In the rows, 128 means zero.
Known rows, with every step that occurs
bekuga nivu kunet zeko bebuv: [143 115 236 113  30 125 110 179 147 117 107 170  71 160 152 151 151 162
 142 102  71 137 143 140 132]
nivu kunet zeko: [142 129 113 108  70 148 116 147 157 128 113 159  87 154 173 157 145 142
 136 128  98 131 142 118 142]
dola zeko bekuga nivu kunet: [137 136 212 117  65 127 130 203 144 117 114 111  78 163 122 123 152 153
 144 102  73 107 159 136 107]
nivu kunet zeko bekuga: [137 136 151  95  84 149 129 163 148 120 113 154  74 172 178 151 146 183
 143 127  89 132 142 112 141]
kunet zeko bebuv nivu: [142 138 190 138  90 128 101 160 127 108 102 183  80 138 124 143 121 181
 130 138  71 116 149 111 137]
dola zeko sivof: [142 149 194 136 125 139 152 174 136 128 120 125  85 143 138 120 140 146
 132 143  65  86 141 138 112]
kunet zeko: [146 131  85 121 103 141 124 148 111 126 112 156  90 145 151 143 124 135
 137 135  87 124 119 114 129]
bekuga nivu torako zeko: [127 116 130 146  87 127 102 207 135 134 121 101  84 151 117 131 143 162
 142 105  67 149 151 102 110]
sivof zeko: [140 140 100 140 112 151  89 143 124 142 112 145 108 133 108 137 121 101
 131 107  97 131 111 132 135]
bekuga nivu kunet: [132 108 194 120  41 120 107 158 165 142 115 127  82 155 134 131 142 111
 146  91  81 130 155 141 112]
kunet nivu: [136 131 219 133  89 143 172 159 133 137 115 145  88 140 132 120 130 100
 142 101  70 119 151 130 111]
zeko bekuga nivu torako: [131 120 199 123  96 115 150 197 135 135 120 110  73 165 132 114 142 174
 153 101  64 132 139 120 105]
torako nivu kunet zeko bebuv: [128 126 239 115  93 138 116 183 154 112 111 170  79 160 134 146 140 177
 145 102  93 132 132 128 137]
kunet zeko bebuv: [144 135 188 118 103 146 135 156 106 117 108 180  84 145 146 146 134 188
 140 138  79 121 114 129 135]
sivof zeko torako nivu kunet: [126 136 178 129 129 155  98 186 165 138 114 103 102 160 104 128 128 142
 146 101  92 163 133 125 150]
dola zeko: [141 143 124 135 111 143 133 163 122 131 117 115 105 130 108 121 134 118
 135 130  93  91 137 133 105]
sivof zeko bekuga nivu: [136 134 174 131  93 130  95 181 115 129 109 139  84 161 105 128 124 131
 140  85  70 140 117 133 125]
zeko bebuv nivu: [128 134 249 144 102 127 105 146 144 126 107 157  87 129  95 120 119 175
 137 127  74 104 161 125 119]
torako zeko bekuga nivu kunet: [113 126 202 115  88 147  93 198 131 118 116 111  66 181 133 133 141 208
 148 104  62 148 161 103 117]
bebuv zeko kunet: [142 136 118 123 129 155  77 146 151 118 102 156  97 131 157 146 118 132
 127 124  89 136 145 112 151]
zeko bebuv nivu bekuga: [112 136 234 143  79 115  78 174 157 127 105 149  69 126  84 125 128 186
 145 110  65  96 148 127 137]
bekuga nivu kunet zeko: [145 112 151 117  29 120 102 171 152 125 110 150  75 160 156 149 143 121
 139  99  77 140 147 129 127]
torako zeko kunet nivu bekuga: [118 142 133 113  67 155  81 194 127 114 109 145  71 150 119 155 140 152
 140  97  58 141 140 102 162]
kunet nivu torako zeko: [128 138 176 148 102 155 156 208 141 129 122 124  87 146 133 134 148 156
 137 109  67 143 168  93 123]
torako zeko bekuga nivu: [115 127 186 125 113 143 102 197 100 120 116 108  69 173 114 122 126 202
 149 108  54 144 147 100 106]
torako zeko sivof: [118 139 187 135 149 159 114 170 123 130 122 126  72 161 147 130 129 203
 137 144  53 127 144 103 122]
sivof zeko kunet nivu: [154 147 136 121  67 153 101 152 129 123 103 183 102 140 120 156 130  73
 122  88  82 144 121 133 163]
bebuv zeko kunet nivu: [146 141 184 129 107 156 113 168 156 110 100 169  89 133 161 146 124 111
 125 105  73 139 167 113 152]
nivu torako zeko bebuv: [121 137 183 140 131 159 123 195 132 130 122 126  91 145 125 139 153 235
 143 136  80 137 141 101 130]
dola zeko bebuv nivu kunet: [137 150 238 143  70 134 102 179 169 111 108 144  92 130  99 133 146 169
 127 128  84  89 183 130 125]
bekuga nivu torako: [138 110 150 139  76 109 129 184 147 146 120 111  88 144 124 121 143 122
 145  99  75 134 140 127 106]

Rows
[118 121 224 112 132 146 138 179 172 142 120  81  90 166 122 111 130 167
 161 117  85 151 152 124 126]  zeko torako nivu kunet
[138 150 224 152  97 130 109 176 137 112 107 142  94 123  82 122 130 163
 128 133  78  84 168 128 113]  dola zeko bebuv nivu
[103 125 189 122 137 128 120 204 149 143 117  69  77 155  89 102 122 172
 172 104  69 138 123 123 131]  zeko torako nivu bekuga
[101 123 160 130 110 117  91 193 146 137 116 112  74 140  83 117 123 133
 159  76  83 109 108 127 125]  torako nivu bekuga
[147 136 161 122 120 138 145 158 125 123 114 166  70 158 180 142 131 163
 134 148  59 120 124 120 136]  kunet zeko sivof
[135 127 147 120 142 140 143 188 120 122 113 110  86 163 128 123 116 168
 152 132  74 153 126 107 132]  kunet zeko torako nivu
[126 119 236 106  65 124 128 175 150 132 115 124  66 174 141 122 143 164
 153  95  69 130 151 134 112]  zeko bekuga nivu kunet
[150 143  69 115  92 153  66 131 124 131 106 168 110 138 118 156 125  93
 124 108  98 139 102 133 163]  sivof zeko kunet
[141 152 143 113  42 134 117 198 138 112 106 145  83 133 109 144 152  96
 135  96  69  98 136 135 150]  dola zeko kunet nivu bekuga
[120 129 132 118 121 130 116 214 132 122 111 104  71 161 119 128 124 180
 161 117  67 146 116 108 148]  kunet zeko torako nivu bekuga
[123 138 157 143 148 153 133 196 147 135 128 113  79 155 157 134 150 215
 136 145  62 136 149  92 129]  nivu torako zeko sivof
[135 139 150 122  70 127  89 166 171 110 107 156  71 158 145 145 128 170
 130 126  79 125 183  92 141]  bebuv nivu kunet zeko bekuga
[152 145  91 110  89 143 112 151 121 120 111 136 106 133 116 140 138 108
 128 131  93 102 129 135 133]  dola zeko kunet
[122 141 152 166 129 130  91 197 171 123 121 118  76 144 127 131 130 199
 124 142  56 129 189  73 130]  bebuv nivu torako zeko sivof
[146 125 141 120  84 117 141 207 118 115 114 142  67 170 155 137 142 180
 145 114  62 142 129 107 125]  kunet zeko bekuga nivu torako
[119 122 207 124 160 141 149 176 137 143 119  77  93 158 101  98 113 162
 161 122  78 145 136 122 113]  zeko torako nivu
[113 139 231 141  94 155  62 174 159 113 111 147  81 146 108 144 135 223
 132 130  74 130 186  96 136]  torako zeko bebuv nivu kunet
[123 152 207 151  72 119  84 202 149 112 106 134  79 120  71 125 140 174
 137 117  70  77 156 130 129]  dola zeko bebuv nivu bekuga
[122 137  93 165 115 133  75 187 161 126 119 111  91 133 101 131 126 173
 125 131  78 132 186  68 125]  bebuv nivu torako zeko
[141 150 205 159  97 125 120 199 155 115 112 133  97 121  89 125 146 178
 127 135  79  89 172 118 120]  dola zeko bebuv nivu torako
[140 133 114 134  60 125  74 152 178 117 108 158  83 143 139 150 126 133
 124 126  89 124 181  98 143]  bebuv nivu kunet zeko
[139 135 156 139  94 127 106 203 131 132 114 130  86 159 114 131 139 147
 139  87  73 148 121 123 133]  sivof zeko bekuga nivu torako
[132 140 149 114  86 165 105 170 116 114 111 152  87 153 130 150 131 141
 131 113  66 148 151 102 144]  torako zeko kunet nivu
[155 149 156 115  65 145 143 173 128 112 108 151  99 135 121 140 143  87
 126 112  77 105 148 135 133]  dola zeko kunet nivu
[137 144 204 137 113 156  99 152 119 134 108 169 102 134 102 140 131 152
 135 112  90 127 106 146 141]  sivof zeko bebuv
[132 135  62 120 113 157  93 177 136 128 120 123  98 147 135 153 147 177
 133 135  87 150 139  88 149]  nivu torako zeko kunet
[156 147 117 128  69 149 112 175 146 126 108 173 104 138 129 160 145  86
 121  90  84 151 125 123 170]  sivof zeko kunet nivu torako
[115 137 216 130 132 168 105 168 106 124 115 138  87 148 112 134 133 225
 144 135  73 129 136 112 122]  torako zeko bebuv
[150 134 155 110  69 140 155 167 152 129 113 160  92 143 149 146 149 108
 132 106  77 138 143 122 148]  zeko kunet nivu torako
